Each row was made from one path, in order. Every step used is in the known rows, and no mark comes twice. Write each row's path.
In the rows, zero is written as 128.
Known rows
sutetus -> nudu -> mizivo -> gipe: [111 136 141  97 131 122 116 117 104 135 131 124 135 103 137 115 137 145
 136 116 154 109 148 113 117 140 117 178 123 116  81  83 138 145 156 106
 104 140 116 128 112 130 130 138 121 145 128 129 120 123  91 101 133]
sutetus -> nudu -> lobi: [108 121 119 102 173 117 122 138 123 128 132 111 110 119 122 117 116 137
 138 117 149 136 146 142 149 136 132 156 133 122 129  74 135 135 132 124
 109 131 118 140 113 114 138 106 110 114 109 129 134 129  93 138 115]
vamonod -> mipelo: [124 136 122 111 134 137 134 118 147 124 143 157 128 131 138 124 109 141
 129 100 134 110 141 118 140 105 119 145 140 117 117  95 127 129 145 134
 120 125 134 139 125 122 127 105 116 108 109 123 108 123 131 148 113]
gipe -> vamonod -> mipelo: [130 137 123 126 162 141 127 122 141 118 145 142 134 135 113 112 106 136
 133  95 138 116 145 117 120  91 121 146 141 129 114  65 128 121 121 128
 113 134 133 130 136 116 136 144 121 115 105 142 110 126 129 144 119]
nudu -> mipelo: [126 141 115 113 118 123 118 114 147 134 146 151 122 131 137 131 128 144
 137 100 128 131 145 106 138 115 128 139 132 133 115 123 129 125 153 139
 119 138 132 146 124 122 135  95 115 127 119 118 118 116 131 130 113]
vamonod -> gipe -> sutetus -> mikal -> nudu -> mipelo: [118 152 124 120 117 112 116 111 120 142 139 147 120 128 142 115  92 146
 103 107 157 109 131 149 136 130 104 178 121 138 116  52 132 128 119 113
 111 163 131 147 146 130 124 122 120 172 111 121 100 119 136 135 117]
nudu -> mizivo -> mikal: [116 128 134  90 140 116 140 118 137 129 107 135 111 120 134 122 134 127
 140 123 147 107 124 118 103 125 113 142 107 121  77 128 153 120 136 121
 117 122 124 128 138 146 136 117 110 137 107 154 113 118 126 114 141]
mipelo -> sutetus -> nudu -> gipe -> mizivo -> mikal: [113 118 139  87 157 133 119 133  94 141 118 124 107 105 152 114  89 143
 127 107 181 113 139 132 125 145 107 159 124 124 102  48 150 131 128 124
 106 163 145 132 131  92 151 108  87 163 115 131 121 135 112 118 137]
vamonod -> gipe -> mizivo -> nudu -> mipelo: [115 137 121  93  96 129 117 118  98 139 141 146 124 112 150 110 104 141
 113 105 134 112 145 130 142 116 116 180 123 128 102  61 139 132 151 146
 110 158 112 123 127 112 128 108 113 142 103 102  98 121  97 113 130]
mizivo -> nudu: [119 124 129  88 128 139 131 119 114 126 137 133 137 119 128 119 103 139
 131 111 146 137 148 149 150 147 129 145 136 114  92 111 136 124 120 136
 127 136 112 143 133 126 121 121 139 134 138 143 133 123 109 113 107]
nudu -> gipe: [108 132 143 117 106 108 108 114 143 131 141 128 127 133 138 129 111 141
 114 108 126 109 145 123 126 120 102 152 136 132 113 109 135 128 128 117
 124 125 129 154 134 129 141  97 122 131 130 120 137 125 124 146 116]
vamonod -> gipe: [105 136 130 119 111 119 115 114 138 125 139 139 128 131 137 120 108 139
 100 118 126  90 138 120 116 121  99 157 131 119 118  97 132 136 143 115
 131 116 127 151 129 128 129 113 129 128 104 122 135 127 111 140 115]
mizivo -> mikal: [114 124 124  90 129 121 137 116 136 126 115 123 121 132 128 127 108 138
 135 111 151 118 130 132 125 140 125 131 121 120  87 132 144 124 125 126
 135 121 128 143 136 147 127 115 118 143 126 154 123 124 128 124 129]
vamonod -> lobi: [105 128 110 113 142 123 119 126 177 117 133  85 103 125 126 111 120 132
 120 116 133 117 128 147 142 114 126 141 132 113 125  94 135 123 144 124
 120 120 122 148 137 119 145 114 122  95 114 140 124 127 119 143 114]
mizivo -> gipe -> sutetus: [113 138 124 105 132 144 110 115 123 125 143  79 123 112 129 124 126 148
 113 116 143 115 128 149 122 135 111 134 139 123  98  81 122 120 131 118
 119 129 135 163 136 126 122 164 158 154 128 144 133 127 126 115 125]
mikal -> mizivo -> gipe -> vamonod: [114 146 153 112 132 130 107 107 137 119 141 100 109 112 122 114 127 138
 133 114 137 134 134 143  98 119 123 144 138 121  79  82 144 130 140 115
 110 148 124 136 146  92 137 168 142 152 120 156 116 130 108  99 128]
sutetus -> nudu -> mipelo -> mizivo: [129 131 117 103 153 132 116 117 105 142 139 173 114 111 136 116 130 140
 153 100 159 134 157  91 142 118 132 165 133 119 102  93 140 136 196 123
 101 150 127 123 112  67 128  80  99 131 108 111 107 116 103 114 116]
mikal -> mizivo -> gipe -> sutetus -> nudu -> lobi: [103 132 144  89 155 137 109 131 121 128 137  74  73  90 134 112 127 144
 135 125 153 143 127 181 134 148 127 149 139 115 113  31 139 129 163 121
  88 156 119 141 123  80 128 144 140 144 104 140 119 132  93 102 133]
vamonod -> mipelo -> gipe -> mizivo: [117 142  99 106 118 127 123 116 114 132 141 125 118 121 152 120 115 145
 108 110 132 104 141 117 125  99 105 163 137 121  95  65 141 133 148 139
 110 138 139 132 139  83 142  99  96 115  91  97 103 131 124 151 132]
sutetus -> nudu -> gipe -> mizivo -> mikal: [107 118 145  85 126 101 121 130  94 139 114 121 124 114 140 117  87 141
 135 103 167 112 139 131 130 138 126 181 117 127  85  72 153 135 131 123
 118 147 122 121 124 127 126 105  82 163 128 132 111 132  99 119 150]
nudu -> mipelo -> gipe -> sutetus -> lobi: [121 141  80 117 153 129  94 123 134 137 141  86  87 117 132 119 130 150
 114 112 117 138 144 143 141 126 115 162 137 129 125  45 125 121 179 129
  97 151 132 155 151  85 163  85 126 116 108  98 139 122 138 141 120]
mizivo -> nudu -> gipe: [110 124 142  94  97 121 115 116 116 134 140 128 139 122 137 121  95 142
 117 100 136 125 155 145 150 142 108 162 140 127 102  97 137 128 118 124
 121 143 110 147 138 130 131 103 138 137 150 123 130 122 110 133 116]
gipe -> mizivo -> nudu -> mikal -> sutetus: [123 111 165  81 135 130 122 113 105 125 124 115 100 112 144 107 113 125
 121 126 152 156 119 213 103 143 117 156 122 125  70  49 162 108 112 146
 115 144 133 124 131 104 126 167 106 164 119 153 118 125 111  79 114]
gipe -> lobi: [120 127 106 102 155 104 120 127 125 120 137 148 109 125 133 121 126 137
 123 120 131 141 130 150 131 115 136 117 134 127 114  88 135 113 109 132
 123 114 128 149 129 108 160 121 121 116 112 148 128 125 103 141 115]
nudu -> gipe -> mizivo: [108 133 144 109 120 106 110 120 123 131 136 115 120 117 144 123 114 133
 115 116 129 105 132 126 118 101 112 162 127 130 101  93 144 125 128 129
 119 128 130 139 137 107 142 110 100 141 109 117 125 131 111 134 127]
gipe -> mizivo -> nudu: [119 125 129  79 142 137 131 125  93 125 132 120 129 105 135 113 106 133
 131 117 149 131 134 153 142 130 137 153 127 112  80  92 144 122 115 148
 123 138 114 128 136 105 122 130 117 145 118 140 119 128  97 102 118]
mikal -> sutetus -> lobi: [119 124 141 113 170 132 118 119 147 115 134 124  90 114 129 114 117 131
 114 124 116 152 125 171 132 137 130 165 139  99 128  55 139 125 139 119
 110 125 133 144 137  99 172 116 113 118 110 137 153 129 123 118  94]
gipe -> mizivo -> mikal -> sutetus: [119 119 151  84 141 133 139 114 116 119 118 130  97 110 141 117 109 127
 122 124 149 140 106 162 112 133 126 143 119 110  83  73 162 115 112 132
 120 131 145 131 136 109 142 140  89 167 102 159 117 131 125  98 131]
mizivo -> gipe -> sutetus -> nudu -> mipelo: [123 139 120 101 128 141 102 120 105 140 150 113 128 110 134 122 118 164
 136  95 159 132 150 129 147 144 127 161 139 133 111  50 119 131 164 124
 103 162 133 146 109 117 116 140 136 161 139 120 118 121 116 104 130]
mizivo -> mikal -> nudu: [114 136 124  89 110 117 142 113 113 130 124 146 144 132 136 123  93 139
 114 107 164 143 143 139 146 145 129 141 126 112  95 124 152 131 116 107
 132 139 123 151 134 143 112 117 112 162 148 153 118 123 128 118 129]
mizivo -> mikal -> nudu -> mipelo: [123 145 113  93  90 111 137 110 120 140 133 163 138 137 144 127 103 146
 125  94 159 153 151 122 156 136 135 146 125 128 105 121 149 131 140 117
 121 158 124 146 126 142 119  93 101 160 149 133  99 114 138 116 134]
nudu -> mipelo -> lobi: [119 135  89 107 139 106 114 127 133 134 141 153 102 127 130 127 142 144
 132 106 131 153 148 122 150 117 126 114 132 128  92 102 134 129 159 138
 106 137 124 149 130  91 162  77 113  96 102 111  98 120 116 146 117]
nudu -> mikal -> gipe: [112 120 177 119  99  89 106 100 155 135 132 102 104 146 144 132 133 146
 125 124 144 124 126 158  86 128  88 142 128 139  93 119 137 123 142 113
 132 117 134 155 121 133 117 160 118 149 133 131 125 121 129 123 120]
nudu -> mikal: [117 123 138 110 139 101 113 112 150 129 122 108 112 142 132 126 129 134
 132 123 142 116 134 162  95 129 110 136 120 138  87 124 141 118 140 132
 134 116 133 144 130 138 120 136 118 134 123 145 130 119 129 120 116]
nudu -> mizivo -> mikal -> gipe -> vamonod -> mipelo -> gapivut: [124 129 171 109 104 106 130 130 135 130 125 144  99 136 122 117 129 149
 158  98 152 130 127 127  87 117  82 135 115 134  82  58 142 124 141 100
  90 136 129 125 144 125 143 146 101 100 114 143  87 120 140 149 167]
mipelo -> gipe -> mizivo -> mikal -> sutetus: [112 124 124  86 118 129 127 105 100 127 120 113  96 114 148 120 111 137
  99 125 143 137 118 159 106 144 106 151 124 116  76  57 170 122 117 122
 115 140 150 137 148  87 155 125  91 163 103 132 123 134 129 115 137]

Write each row's path
[118 138 104 127 143 128 105 114 122 125 142  98 134 134 112 115 119 139
 110 114 134 127 151 115 105 120 103 146 138 135  93  78 139 126 114 115
 119 137 133 151 155  97 147 136 129 134 114 132 144 130 126 143 122] : mipelo -> gipe -> vamonod
[112 125 149 135 173 135 109 119 177 122 126  54  74 129 123 101 112 141
 128 114 168 118 108 160 105 120  88 144 131 134 119  35 130 120  81 108
 101 155 143 147 169  93 189 177 122 128 106 156 109 136 136 150 106] : mipelo -> sutetus -> mikal -> gipe -> vamonod -> lobi
[120 141 117 101 144 161 122 112 113 129 139 109 110 100 141 112 134 147
 116 106 150 101 132 127 126 102 102 145 146 116 100  50 127 123 179 111
  99 137 136 139 137  76 129 142 146 125  98 123  91 121 125 124 133] : vamonod -> mipelo -> mizivo -> gipe -> sutetus
[117 128 164 103 132 105 113 107 167 128 123 126  78 128 142 125 133 127
 143 128 139 130 123 176  83 130 115 130 123 123  74 123 156 116 171 139
 124 129 131 135 134 100 112 129 115 138 107 151 117 121 122  99 117] : nudu -> mikal -> mizivo
[132 142 110 114 145 156 116 118 146 135 149 153 104 123 149 127 131 147
 131 104 143 134 144 106 134 121 107 118 138 128 133  99 127 120 149 140
 108 154 152 158 131  87 155  98 120 127 108 120 126 119 141 126 100] : nudu -> mipelo -> sutetus
[120 147  92 107 104 117 106 112 112 142 143 118 112 121 151 127 134 146
 117 112 127 124 146 106 123 105 113 159 128 135  92  89 144 130 156 143
 108 150 137 138 137  82 150  90  94 136 100  92 112 124 124 135 131] : nudu -> mipelo -> gipe -> mizivo
[118 117 150 115 173 107 107 116 157 121 119 102  76 128 131 114 126 127
 119 129 124 150 120 207 103 142 118 163 126 119 106  52 147 118 150 120
 114 122 136 140 136 114 159 138 105 125 116 143 146 123 129 107 101] : nudu -> mikal -> sutetus -> lobi
[118 120 140  84 153 118 137 125 112 134 108 149 120 113 130 114 117 133
 153 114 169 113 137 115 117 145 126 162 108 116  75 102 152 131 147 118
 112 136 119 116 120 142 121 117  99 145 118 150 117 121 104 105 142] : sutetus -> nudu -> mizivo -> mikal
[111 135 103  96 123 103 112 120 112 124 138 114 119 122 141 122 136 152
 112 117 133 136 135 153 132 125 129 125 138 132  98  78 131 127 118 118
 120 122 123 154 128 122 163 146 137 127 129 141 116 125  99 133 127] : mizivo -> gipe -> lobi
[113 109 164  89 130 125 122 110  94 136 118 160 100 105 143 111  99 135
 122 104 168 140 139 138 123 151 105 177 134 114  95  46 168 131 157  92
 102 150 137 125 125  78 147  97  93 161 122 132 116 125 111 111 131] : mipelo -> mizivo -> mikal -> sutetus -> nudu -> gipe
[111 130 112 127 170 130 112 131 171 111 134  71 109 127 102  98 117 123
 123 110 135 126 132 142 125  99 129 141 132 126 122  64 135 118 121 120
 111 131 123 139 149 113 152 151 127 102 112 157 125 130 119 140 119] : gipe -> vamonod -> lobi
[110 144 136 102 112 120 118 110 127 130 131 107 128 112 140 123 152 140
 122 125 130 104 136 114 104 120 105 155 123 123  80 109 139 134 145 110
 110 126 119 138 131 136 142 143 133 137 120 131 116 120 112 113 132] : nudu -> mizivo -> gipe
[118 127 171 134 144 104 116 103 143 125 126  98 116 141 115 120 109 145
 143 112 156 121 114 138  93 125 104 161 126 142  83  91 131 127  71 108
 125 133 132 138 154 127 148 182 120 160 120 154 115 131 127 138 113] : sutetus -> mikal -> gipe -> vamonod
[109 130 136 119 156 122 115 116 135 127 121 107 104 124 127 116  97 139
 113 124 150  76 110 157 106 134  94 162 118 128 100  65 128 119 106 123
 125 127 137 143 155 136 129 146 137 152  88 144 124 130 126 141 111] : vamonod -> gipe -> sutetus -> mikal
[106 129 132  89 112 130 123 121  90 128 134 129 130 107 143 105  95 135
 104 119 140 100 138 146 129 126 113 176 125 113  92  65 143 132 129 134
 120 138 110 128 135 114 127 130 122 144 104 123 118 130  87 113 124] : vamonod -> gipe -> mizivo -> nudu
[133 130 123 107 159 146 111 129 120 136 149 147 118 114 129 119 110 147
 146  98 157 139 144 126 149 135 133 151 136 128 124  62 123 119 160 139
 108 155 139 143 110 105 107 119 120 151 118 127 129 120 121 112 116] : gipe -> sutetus -> nudu -> mipelo
[101 141 128  92  96 103 135 116  89 132 122 141 136 119 150 111  86 133
  87 118 158 106 132 138 124 125 114 173 115 113  94  77 159 139 127 106
 125 140 119 134 135 131 117 124  93 170 112 134 102 130 105 115 146] : vamonod -> gipe -> mizivo -> mikal -> nudu
[126 122 138  88 137 155 149 104 123 124 120 173  88 112 147 112 113 131
 123 104 153 134 121 135 123 116 108 145 136 104  96  59 159 119 161 113
 103 137 146 121 135  80 149 107 101 127  93 138  88 120 137 123 128] : vamonod -> mipelo -> mizivo -> mikal -> sutetus
[117 122 147  93 170 124 134 121 141 120 103 127  74 104 133 108 131 122
 127 130 128 142 113 165 111 138 122 169 113 102  98  59 160 120 143 110
  99 128 127 123 145 124 177 117  98 129 100 151 130 122 128 101 126] : nudu -> mizivo -> mikal -> sutetus -> lobi
[109 130 108 111 132  97 112 124 122 122 138 157 110 128 141 116 116 139
  96 124 123 110 132 142 119 112 112 140 131 129 126  59 135 123 124 120
 122 114 125 150 128 116 160 120 126 117  95 131 124 126  96 150 119] : vamonod -> gipe -> lobi
[117 141 132 108 137 104 135 110 121 131 125 140 138 135 133 122  94 138
 125 114 165 127 133 153 140 145 128 163 125 121  87 118 143 133  88 114
 131 142 123 143 147 133 126 121 109 163 135 148 115 125 124 130 100] : sutetus -> mikal -> nudu
[126 151 139 116 155 174 116 112 145 122 150 128  94 105 142 107 121 145
 127 100 148 126 139 134 105 108 100 130 151 118 109  29 135 129 151 125
  88 173 146 134 149  58 156 159 141 133  99 142  97 130 131 114 123] : mikal -> mizivo -> gipe -> vamonod -> mipelo -> sutetus
[118 113 149 104 141 102 105 127 104 126 147 179 104 114 145 112 100 141
 107 110 138 160 138 169 140 141 123 158 146 127 134   4 148 121 110 112
 103 142 138 146 111  90 172 117 101 144 126 132 136 128  95 134 110] : mikal -> sutetus -> nudu -> gipe -> lobi
[117 140  97 114 111 130 122 111 133 133 146 139 127 135 145 125 112 150
 109 102 130 107 155 111 136 117  97 153 146 122 108  81 133 135 151 125
 116 135 137 146 136 101 140  86 117 107 112  98 115 126 135 163 122] : vamonod -> mipelo -> gipe
[113 119 125 103 142  88 103 134 105 133 140 158 119 122 139 117 102 145
 121 106 144 135 152 145 145 131 129 158 138 136 124  45 137 127 121 118
 112 135 121 145 114 108 158 100 106 130 131 128 129 126  86 146 123] : sutetus -> nudu -> gipe -> lobi
[115 155 136 102 116 134 121 115 100 131 144 110 138  99 143 112 139 137
  97 125 152 124 134 143 120 125 106 153 131 118  98  66 139 124 133  94
 100 147 124 153 134 121 118 170 145 173 129 140 119 119 122  97 135] : mikal -> nudu -> mizivo -> gipe -> sutetus
[121 137  97 109 113 118 103 112 107 147 148 146 130 129 142 126 113 158
 130  97 146 134 172 100 148 145 118 171 138 132 107  80 136 143 171 128
 108 160 131 144 117  97 135  74 103 136 130  91 128 122 116 136 121] : sutetus -> nudu -> mipelo -> gipe
[128 134 145 137 184 151 112 124 153 122 147 114  85 122 132 106 111 149
 122 102 140 133 135 134 121  99  95 157 152 117 150   6 116 130 138 108
  89 153 142 144 147  73 182 151 119 103 102 122 122 132 135 146 109] : mikal -> gipe -> vamonod -> mipelo -> sutetus -> lobi
[112 134 128 104 151 129 116 111 124 129 120  66 112 120 126 126 115 153
 130 117 159  99 112 168 117 150 112 151 125 132  72  83 123 122  97 121
 122 136 135 145 155 141 136 169 148 165 125 154 117 129 129 123 120] : mizivo -> gipe -> sutetus -> mikal
[120 108 150  92 160 121 113 118 129 124 118 102  87 119 131 106 110 130
 123 122 136 164 132 232 126 163 123 171 130 115  94  41 150 117 138 128
 111 141 117 132 138 118 153 141 120 131 137 147 139 121 116  90 102] : mizivo -> nudu -> mikal -> sutetus -> lobi
[117 123 145 106 139 139 129 119 108 130 139 110  93 110 126  99 125 137
 129 103 149 150 142 138 134  88  95 161 148 132 121  20 139 126 134 103
  81 156 107 122 140  69 156 147 129 101  97 118  78 122 104 145 133] : mikal -> gipe -> vamonod -> mipelo -> mizivo -> nudu -> lobi
[115 134 157  92 143 147 108 118 113 128 143 110  99  94 137 116 113 147
 139 117 161 134 132 163 124 155 130 151 141 103  90  55 136 130 172 122
 106 156 129 139 122  82 106 152 144 170 122 149 126 130 101  84 128] : mikal -> mizivo -> gipe -> sutetus -> nudu
